Each row comes from the steps of one walk. Every step used is in the known rows, and no mark comes twice. Write the walk behind each row, first mark first.
Known rows
silip-muto: [-21  20   5 -22  -5 -12 -16 -37  30 -22  -5 -32 -18  10 -11 -17  -4  -7
  11  -6 -45  13 -32   3  22]
voras-ziti-fitel: [ -6  27  12   9 -21  12   0  -7  24   4   3  13   7  18   9 -35  29  15
  -3 -20 -11  23  -1  35   6]
mato-ziti-reme: [  5  24  41  11   3   7 -10  11 -54 -33 -19 -40  14   7  -9 -17  24  14
   7  -7   5  11   9  -9  23]
dubenum-reme-ziti: [-20  35   5 -13 -12   7 -11  -8 -12  -7  14 -17 -11 -12  -1  14  32  -8
  -4 -13   1  29 -30   3  22]
mato-ziti-muto: [ 30  39  26   4  -3 -17 -21   5 -90 -33 -27 -47  15  11  -4 -33  19  -7
  -1 -10  -3  22   2   9  -2]
reme-ziti: [ 13  27  18  -1 -15  -9 -18 -14  -8 -21   5   1 -14   1   7 -42  26   7
   4 -23   3   3  -5  29   9]
muto-dubenum: [  3  -7   4 -12  11   7  -1 -22 -34   7 -11   1 -13 -15 -12 -18  21 -11
  10  -8 -30  20 -29  31 -14]
voras-ziti: [ -9  16  10   1 -25  -8  -4 -21  -3  33   6  -9  -9  12  -1 -35  19   4
 -17 -16  -6  21  -8  44  -7]
voras-ziti-fitel-tana: [ -6  29  11  16 -12   8  14  -3  39  15   9  35  24  28  27 -21  24  18
  -3  -6  29  33  -1  30  17]
reme-ziti-fitel: [ 15  39  21   7 -14  12 -13   4  21 -50   3  25   2   6  19 -43  37  18
  20 -27  -3   6  -1  19  22]
muto-silip: [  7  -1  18 -43  -3  15  -5 -38 -46  17 -11 -24   9   6  13 -44  17 -10
   5 -25 -11  10 -13   3  -9]
tana-fitel-ziti-muto: [ 17  16  -3  24 -22  15  24  18  -8   8 -24  -1  11  -1  56 -46  25   1
  25 -29  -4  18 -17  -6  20]
mato-tana-fitel-ziti-reme: [ 31  16  20  15  -2  41  33  10 -38 -18 -40   0   8   3  38 -11  23  11
  34 -23  53  21  -7 -13  32]
ziti-muto-silip: [ 25  11  -3  -5  -7   0 -11 -12 -72  10 -23 -41  23  14  16 -50  10 -26
  -5  -9 -30  -1 -27  -9  -5]
silip-metuz-ziti-fitel-tana: [ -9  13 -15  34  -7  -6  22 -38  24  -3   0 -19  17   0  24 -27  45  19
  46  16  19  37  19  -1 -16]
mato-tana: [ 32  27  23  -3   5  19  -2 -29 -80 -22 -32 -24 -12  15  -3   0  20  -4
  11 -16  24  33 -21  26  -1]
dubenum-metuz-ziti-fitel: [ 18  20  -5  12  10  20   5 -41   8   2 -38 -34 -13 -16 -14  36  49   5
  20  12 -13   7  46  12 -24]
dubenum-reme-ziti-fitel-tana: [-20  44   9   0  -3  19   3   9  22 -20  18  19  17  -2  21  23  36   4
   7  -6  27  40 -27  -7  43]
fitel-ziti-muto-dubenum: [  1   9   8   8   5  -8  19  -9 -32  31 -27  -8  13 -13  23 -33  16   0
   1   1   3  14 -26   5  14]
dubenum-reme: [-30  27  -1  -8  -6  17  -4 -17 -30  12   4 -38  -9  -6  -7  30  32 -13
  -4  -6 -25  52 -46   6  13]
ziti-reme: [ -9   9  11  38  -5  23   0   8 -16   1 -13 -32   6  11   2 -11  23   7
   7   3 -36   3 -30  -8  33]
tana-fitel-ziti-muto-silip-metuz: [ 14   5 -11   3 -26   9  31  -2  -1  13 -18 -10  30 -11  74 -64  23  -6
  38 -30   5  15  -5 -28   1]
muto-silip-metuz-ziti: [  0 -13  -5 -28  -8  -2   9 -60 -28  24  -8 -49  12  -9  15 -59  28  -5
  30  -6   7  10  19 -13 -34]
muto-dubenum-reme-ziti-fitel: [-12  14   1 -21  11  20   1   3   3 -18   8  22   0 -27  -8   9  31 -11
  13  -9  -9  24 -28   5  14]
reme-ziti-muto: [ 29  34   2  21 -19 -19 -20   7 -30 -24  -5 -12  -1   8  13 -50  19  -8
  -4 -14 -12  -9 -15  15  12]
mato-ziti: [ 15  32  42 -19   1  -4 -18 -16 -67 -30 -16 -34   0   5  -9 -23  26   8
   8 -20  10  31  10  23  -4]
fitel-ziti-reme: [-24  10  27  24  -4  17  26  -2   5  28 -20 -18  14  -2  29 -22  23  29
   4   0  12   9 -14 -12  47]
fitel-ziti-muto-silip-voras: [  2  17  30   0  13  -5  13 -18 -13  26  -4 -14  20   6  29 -42  10 -10
   0  -9  12  11 -10 -18  17]
muto-silip-metuz: [  1  -4   1 -40 -12  -1   1 -58 -22  13  -1 -39  21  -4  33 -52  20 -14
  24 -14 -11  18  -7 -10 -33]

Which walk is each row?
[-14   5  -1 -26   9   7  -4  -8 -15   1   7   7  -9 -30 -14  11  26 -18
   4  -5  -6  22 -31  10   6]
muto-dubenum-reme-ziti
[-15   9   6  29 -20   6   3   5   7  34   1 -15   6  15  -1 -28  17  11
 -17  -2 -10   0  -9  13  21]
voras-ziti-reme
[  1   8 -11   9 -11  20  31  23  -9  16 -18   5  13 -22  45 -17  25 -10
  24 -23  -2  26 -28 -18  23]
tana-fitel-ziti-muto-dubenum-reme
[-11  21   9  23  26 -13  -8  -2  25  12  46   3  -9   4 -29   9  10 -40
 -16   1 -22  27 -21   7  -1]
silip-voras-ziti-muto-dubenum-reme
[  2  27  18  38  15 -19 -14  -8  24   5  40  -3 -11  26 -18 -17  10 -27
 -14  -6 -27  20  -7  19  -5]
silip-voras-ziti-muto
[ 46  22   9   3  -7  35  10  -5 -63 -34 -33  -6 -11  10  20 -11  25  -7
  34 -33  26  34 -16  13   2]
mato-tana-fitel
[  2  33  15  23   4  26  14  -4  18 -21  -4  32  27  25  35  -3  33  19
  20  -4  11  44 -19  12  25]
ziti-fitel-tana
[ 10 -16 -13   6  26  14  11 -27 -12  26 -35 -23 -12 -37 -30  35  33 -11
  14  26 -15 -14  24   2 -21]
muto-dubenum-metuz-ziti-reme
[ 16  12 -11   3   8   4   1 -55 -16  27 -37 -52 -26 -20 -22  38  42  -3
   9  16  -9   3  41  18 -34]
dubenum-metuz-ziti
[ 15  40  20  14  -7   8   0   4  34 -38   9  47  18  14  35 -29  32  21
  17 -16  36  14  -2  16  33]
reme-ziti-fitel-tana
[-10  -3   2  50  -1  17   8  -5 -29  16 -23 -45 -11   5 -27 -19  37  19
  16  16  -3  -6  12  -7  22]
metuz-ziti-reme
[ 28  20  -6  -7 -21 -24 -15 -15 -23 -17   1 -21  22  -1  33 -72  16 -17
   8 -14   1 -16  -2  -9  -6]
reme-ziti-muto-silip-metuz
[  9  11   1   1  12  -8  20 -21 -19  35 -37 -16  12 -25  24  -3  18 -10
  -2  11  -1   5  -5   3  -1]
fitel-ziti-muto-dubenum-metuz
[ 14  44  45  -2  11  12  -2   4 -26 -51 -13  12  33  20  19 -10  31  23
  23 -12  42  44  15   8  19]
mato-ziti-fitel-tana
[ -3   6  11  31 -19  34  34  24  21   7 -20   5  11  -5  51 -30  30  18
  32 -27   4  12 -12 -20  39]
tana-fitel-ziti-reme
[ 18  10 -18  -4 -13 -14  -5 -28 -52   8 -14 -55  32   5  32 -59  13 -28
  10  -2 -32   6 -22 -16 -23]
ziti-muto-silip-metuz
[  1  15   6  29   0  22   6 -14 -14 -11 -21 -18 -10   7 -15 -28  49  25
  30  -3  -4  17  19  16   8]
metuz-ziti-fitel
[-29  11  -7 -47   9 -10 -12 -22  45 -25  10  -6 -14 -21 -24   9  -4 -21
   9  -1 -25   8 -37 -13  29]
silip-muto-dubenum-reme-ziti
[ 27   7 -15   9  -7  15  30   6   4  17 -35   5  11 -26  49 -11  26 -13
  27 -17  -6   7   1  -7  -1]
tana-fitel-ziti-muto-dubenum-metuz
[ 22   8 -14  19   5  -7  -7   0 -60   3 -22 -22   6  -3  -3 -27  14 -26
   0   3 -47   9 -39  16  -7]
ziti-muto-dubenum
[ 15  -4 -17  32   9  -8   2 -10 -65  18 -31 -38 -13  -7 -30 -31  28 -10
  10  15 -12  -2   3  13  -9]
metuz-ziti-muto-dubenum
[ 13  19   6  24  31 -19 -10 -18  36  13  30   4 -12   1 -27  17  10 -41
 -13   5 -27  10   8  18 -24]
silip-voras-ziti-muto-dubenum-metuz
[ 22  16  12   6  17  -3 -15 -12 -39  -3   6 -29  14  17   3 -37   7 -39
  -1  -8 -35   3 -23 -14  -3]
ziti-muto-silip-voras
[ -7  35   7  -8   7   0 -15   2 -11 -12  27 -17   6  -6  -2   6  19 -35
 -10  -9  -2  14 -25 -26  23]
dubenum-reme-ziti-muto-silip-voras
[-13   0 -40  25  -3 -20  12 -32 -28  16  -7 -62   5 -24  -4 -16  35 -16
  28  25 -16  27  -4 -10 -29]
silip-metuz-ziti-muto-dubenum-reme
[ -7  31  35  28  17   6  -7 -10  63 -15  48  26 -12  24 -15 -13  24  -7
   4 -17 -19  31   3  22   3]
silip-voras-ziti-fitel
[ -1   2  36 -29  17   3  -8 -37  14  22  34   3   0  14  -6 -36   9 -26
  -6 -23   2  10   6   1 -12]
muto-silip-voras-ziti
[ 17  10  14  10  -2  16  23  11  10   6  -1  11  16  -1  52 -49  18 -15
  29 -35   4  13  -5 -25  17]
tana-fitel-ziti-muto-silip-voras
[ -7   3 -11 -46  18 -11  -9 -51  46 -12 -18 -20 -18 -24 -24  25  -5 -24
  13   9 -46  -3 -11  -1  -7]
silip-muto-dubenum-metuz
[  7   9 -16  -6 -26 -24  -1 -25 -20  40   2 -32  27   9  25 -63   8 -20
 -13  -6  -5   5  -5   6 -24]
voras-ziti-muto-silip-metuz
[ 31  25  19   2   5 -16 -23  -4 -12 -24  17   0   8   8  10 -56  12 -24
  -2 -19  -1 -17  -3  -8   9]
reme-ziti-muto-silip-voras
[  1  15 -22   9   8   0  -5   6 -61   7 -13 -30   9 -11  -9   7  16 -34
  -5  10 -43  24 -51   0   0]
ziti-muto-dubenum-reme
[  0  -7  -1 -23  -6   9  11 -49  -8   5  -8 -35  22  -6  22 -60  35   3
  40  -8   6  12  22 -17 -26]
muto-silip-metuz-ziti-fitel
[-15  -7 -15 -18  24  -5   2 -33  50  -4 -26 -32 -14 -23 -37  27   0 -14
  18  28 -32 -23   9 -24  10]
silip-muto-dubenum-metuz-ziti-reme
[ 18   0  -8  15  -2  -2   0 -19 -73  24 -31 -54   2   7 -13 -51  26  -8
   7   6   1  -8  12  -7  -5]
metuz-ziti-muto-silip
[ 35  20  22  -2  -4  33  28  -6 -48 -17 -38   2  -3   2  38 -18  23   8
  32 -34  54  33  -8   7  15]
mato-tana-fitel-ziti
